Known rows, with every way that one mark hangs from another:
(keze (pero (goda dolob (givor duvi)) neno)): [ -9 -43 -20 -17  -3  -9   3  -2  10 -16  -1   3  49 -32   7  21  -9  24
 -20  28 -34   4   5]
(keze (dolob duvi (neno givor))): [  0 -19 -17 -44  46  14 -44  30  22 -20  40 -12  26 -23 -10  15  14  -4
 -12  16 -48  20   4]
(goda dolob (givor keze) pero): [ -7 -30  -3  -4   5   0 -19   4  36 -25   4  13  43 -25  -3   8 -36 -21
 -56  19  -9   6 -18]
(dolob (duvi pero) neno): [ -2 -36 -39 -28  50  14  10  27  22 -12  34 -14  13 -24 -14  23   1  -4
 -21  12 -33  19   5]
(keze (dolob duvi) givor (pero goda neno)): [-10 -43 -15 -49  -5  13 -74  11   5 -29   6  -3  39 -33  12 -23  -6  30
 -17  38 -62  14  24]
(pero (goda dolob givor) keze): [ -7 -34  10  -8   5 -17  19  23  10 -12   9  21  46 -37  15  12 -24   8
 -28  29 -25  -1   0]
(keze (pero (goda (givor duvi)) neno)): [ -9 -41 -26 -24   0  -1  -7   4   7 -21  -1   1  38 -35   9   2   1  31
 -11  27 -38   7   6]
(keze (givor (duvi (pero goda)))): [  1 -35 -32 -23   6  -3  22  -6   4 -13   1 -13  30 -30   5  -6   1  37
  -8  29 -54   8  10]
(pero goda (neno (givor duvi (keze dolob)))): [ 13 -20 -16 -32   2  14 -42  10   5 -49   8  -8  41 -38  16  -8   1  16
  13  35 -58  14  -1]
(dolob (duvi (pero goda)) (neno (givor keze))): [ 12 -31 -32 -26  51  16  -1  21  14 -22  23 -13  19 -36 -19  11   3   1
  -7  15 -59  17  -4]
(neno (givor duvi) (pero goda keze)): [  8  -4   1 -16  21   2  12  19  -8 -17  -1  -6  29 -46 -10   0  10  30
  14  36 -70   5  -3]
(duvi (pero keze neno)): [ -7 -33 -11 -29  20   8   4  36   3 -35  12   0  24 -39  21  -1 -14  -1
 -10  30 -29   9   4]
(dolob duvi (neno (pero (goda (givor keze))))): [  4 -31 -19  -5  37  23 -22  25  20 -18  20   1  14 -38 -22  12  -6   5
 -15  20 -49  11  -4]
(pero goda keze neno): [ -5 -29   1 -24  10  -4 -10  37  -6 -38  -1   8  37 -46  24  -8 -13  17
 -10  39 -33   6  10]
(neno (pero (goda givor))): [ -4 -26  -2   3  16   5  -4  27   7 -15  -2  19  28 -39 -11  11  -4  20
 -13  25 -45  -4   6]
(givor duvi (neno (pero goda keze))): [  4  -7  -5  -8  16   7   5   7  -5 -18   6 -18  22 -47   8   0  -6  29
   9  36 -58   9   4]
(neno givor): [  1 -16 -10 -21  27  -1 -15  16  12 -23   8   2  33 -27  -6   8  10   6
 -11  21 -39   8   3]
(pero (neno givor)): [ -1 -20 -12 -27  31   4 -31  26   8 -36   4  -1  33 -34   5  10  13   6
  -7  27 -35   6   2]
(duvi givor (pero goda (keze dolob) neno)): [ -2 -32  -2 -34  13  18   7  37 -12 -31  10   3  28 -43  40  -7 -25   1
  -9  33 -49   8  16]
(givor (keze (dolob duvi) (pero goda)) neno): [  3 -29 -17 -27  -3  28 -67  -5  14 -31  25 -10  32 -30   4 -18 -25  10
  -9  28 -64  24  15]
(goda dolob givor): [ -8 -33  -6  -6  13  -9   3  11  26 -11  16  16  41 -22   3  28 -13  -4
 -36  19 -13   3   0]
(neno givor (pero goda (keze (dolob duvi)))): [  7 -10  12 -29  21  18 -35  41  -1 -20  19   4  29 -45  -9   0   0  14
   7  36 -79   6   3]

Rows:
[ -7 -25  -5 -51  -6   5 -43  10   7 -36  17 -16  34 -33  37 -27  -6  19
  -3  42 -41  15   6] => (pero (keze dolob (givor duvi)) neno)
[ -6 -34  -4 -27   8  -6  13  16  -4 -20   1   2  29 -40  15 -24 -15  24
 -14  34 -52   4  12] => (duvi (pero goda (keze givor)))
[-13 -22  -2 -47  29  13 -39  44  24 -24  33 -10  27 -32   2 -10 -19 -13
 -40  23 -27  23  -6] => (goda (pero (keze (dolob duvi neno))))
[  5 -30 -25 -22  28  29  -3   9   7  -5  32 -17  18 -33  20  15 -18   2
 -17  21 -57  15  15] => (keze (dolob (duvi (givor neno) (pero goda))))
[ -5 -30 -19 -35  27  11 -18   0  14 -10  30 -26  12 -36  17 -11 -11   7
 -18  29 -47  14   4] => (dolob (duvi (pero (keze (givor neno)))))
[ -5 -35  -5 -33  27 -13  -4  16  10  -8  20 -10  36 -34   6   5 -11  17
 -31  32 -41  13   7] => (pero (goda (dolob duvi neno)) (keze givor))
[  4 -33 -20 -11   5  12 -31 -17  16 -19  13 -10  39 -30  -5   9 -28   7
 -22  27 -50  19   9] => (givor (keze (pero (goda (dolob duvi)))) neno)
[  0 -40 -18 -10  24   5  34  18  -3 -18  -2   1  35 -36  20  33 -20   1
 -27  25 -33   3  14] => (duvi givor (pero (goda dolob) neno))
[ 12 -35 -30 -11  22  25  22  -6  22  -7  26  -9  22 -20   0  27 -25 -26
 -36  17 -35  17  -1] => (goda (dolob (duvi (givor keze) pero)))
[-15 -22   3 -31  14   1 -27  37  10 -39  -4   2  35 -43  17 -14 -22  -5
 -36  33 -14   9  -6] => (goda (pero keze neno))
[ -5 -39  -3 -19  13  -7  27  34  -4 -30   3   6  40 -44  20  16 -28   7
 -15  36 -34   1   7] => (duvi (pero (goda dolob) keze neno))
[  3 -32 -27 -29  23  31   0  16  16  -7  37  -7  17 -21   9  14 -12 -13
 -25  17 -46  18  11] => (keze (dolob (duvi givor pero)))
[ 11 -23 -31 -23  41   5  26  -4  21 -23  24 -23  28 -21 -14  27   0  -8
  -6  13 -43  19 -11] => (goda (dolob (neno (givor (duvi pero) keze))))
[  1 -47 -22 -10  12  13  -6  22  12 -39   4  12  28 -42  14   2 -19   3
 -13  25 -34   2  -2] => (duvi (pero (goda (givor keze)) neno))
[  8  -7  -9   2  29  34 -25  -9   8 -25   6 -17   9 -32   6   2 -17  -9
 -11  23 -46  14   6] => (duvi (givor keze (neno pero)))
[  9 -15 -30 -11  10  13 -19 -21  21 -32  19 -25  24 -26  12  -3  -9   5
  -4  24 -32  23  -2] => (givor duvi keze neno)
[  0 -29 -25 -22  49   8  15   9  22   2  30 -16  24 -18  -2  40  -5 -16
 -42  12 -21  19   8] => (goda (dolob (duvi givor) neno))
[ -3 -20  -1 -19  43   8  -1  33  15 -10  29  -9  21 -32 -17  28 -10  -5
 -20  26 -38  15   0] => (goda (dolob duvi (neno (pero keze))))
[ -7 -34  -6 -13  -2 -10   3   5   4 -18  -6  12  50 -25  -8  10 -19  20
 -24  26 -41   9  19] => (keze (pero (goda dolob)))
[ -4 -47 -24 -41  10  16 -42  23   7 -27  16  -6  29 -37  18  -4  -9  21
 -14  36 -58   9  16] => (keze (dolob (duvi (pero goda neno))) givor)
[ 13 -31 -35  -9  30  31   6  -8  10 -12  20 -21  11 -36  12   8 -21  -5
 -20  20 -52  17   5] => (dolob (duvi (givor keze neno) (pero goda)))
[  2 -20 -28 -16  37  20 -14  -5  18  -1  26 -22  15 -27  14  18  -4  -6
 -30  18 -32  18   9] => (dolob (duvi (givor neno)))
[-19 -26   4 -40  10  -3 -47  21  10 -37 -11  -4  34 -42  23 -31 -18   7
 -40  38 -22   7  -3] => (goda (pero (keze givor) neno))
[  5 -31 -22  -4  -1   0   6 -14  31 -18  20   0  38 -19   3  19 -16  -5
 -25  21 -19  13 -13] => (goda dolob (givor duvi keze))
[ -4 -17  -3  -7  20   7 -37   0   0 -21  -6 -11  24 -41   2  -7  -5  35
  -6  34 -60   1  16] => (keze (givor (neno (pero goda))))
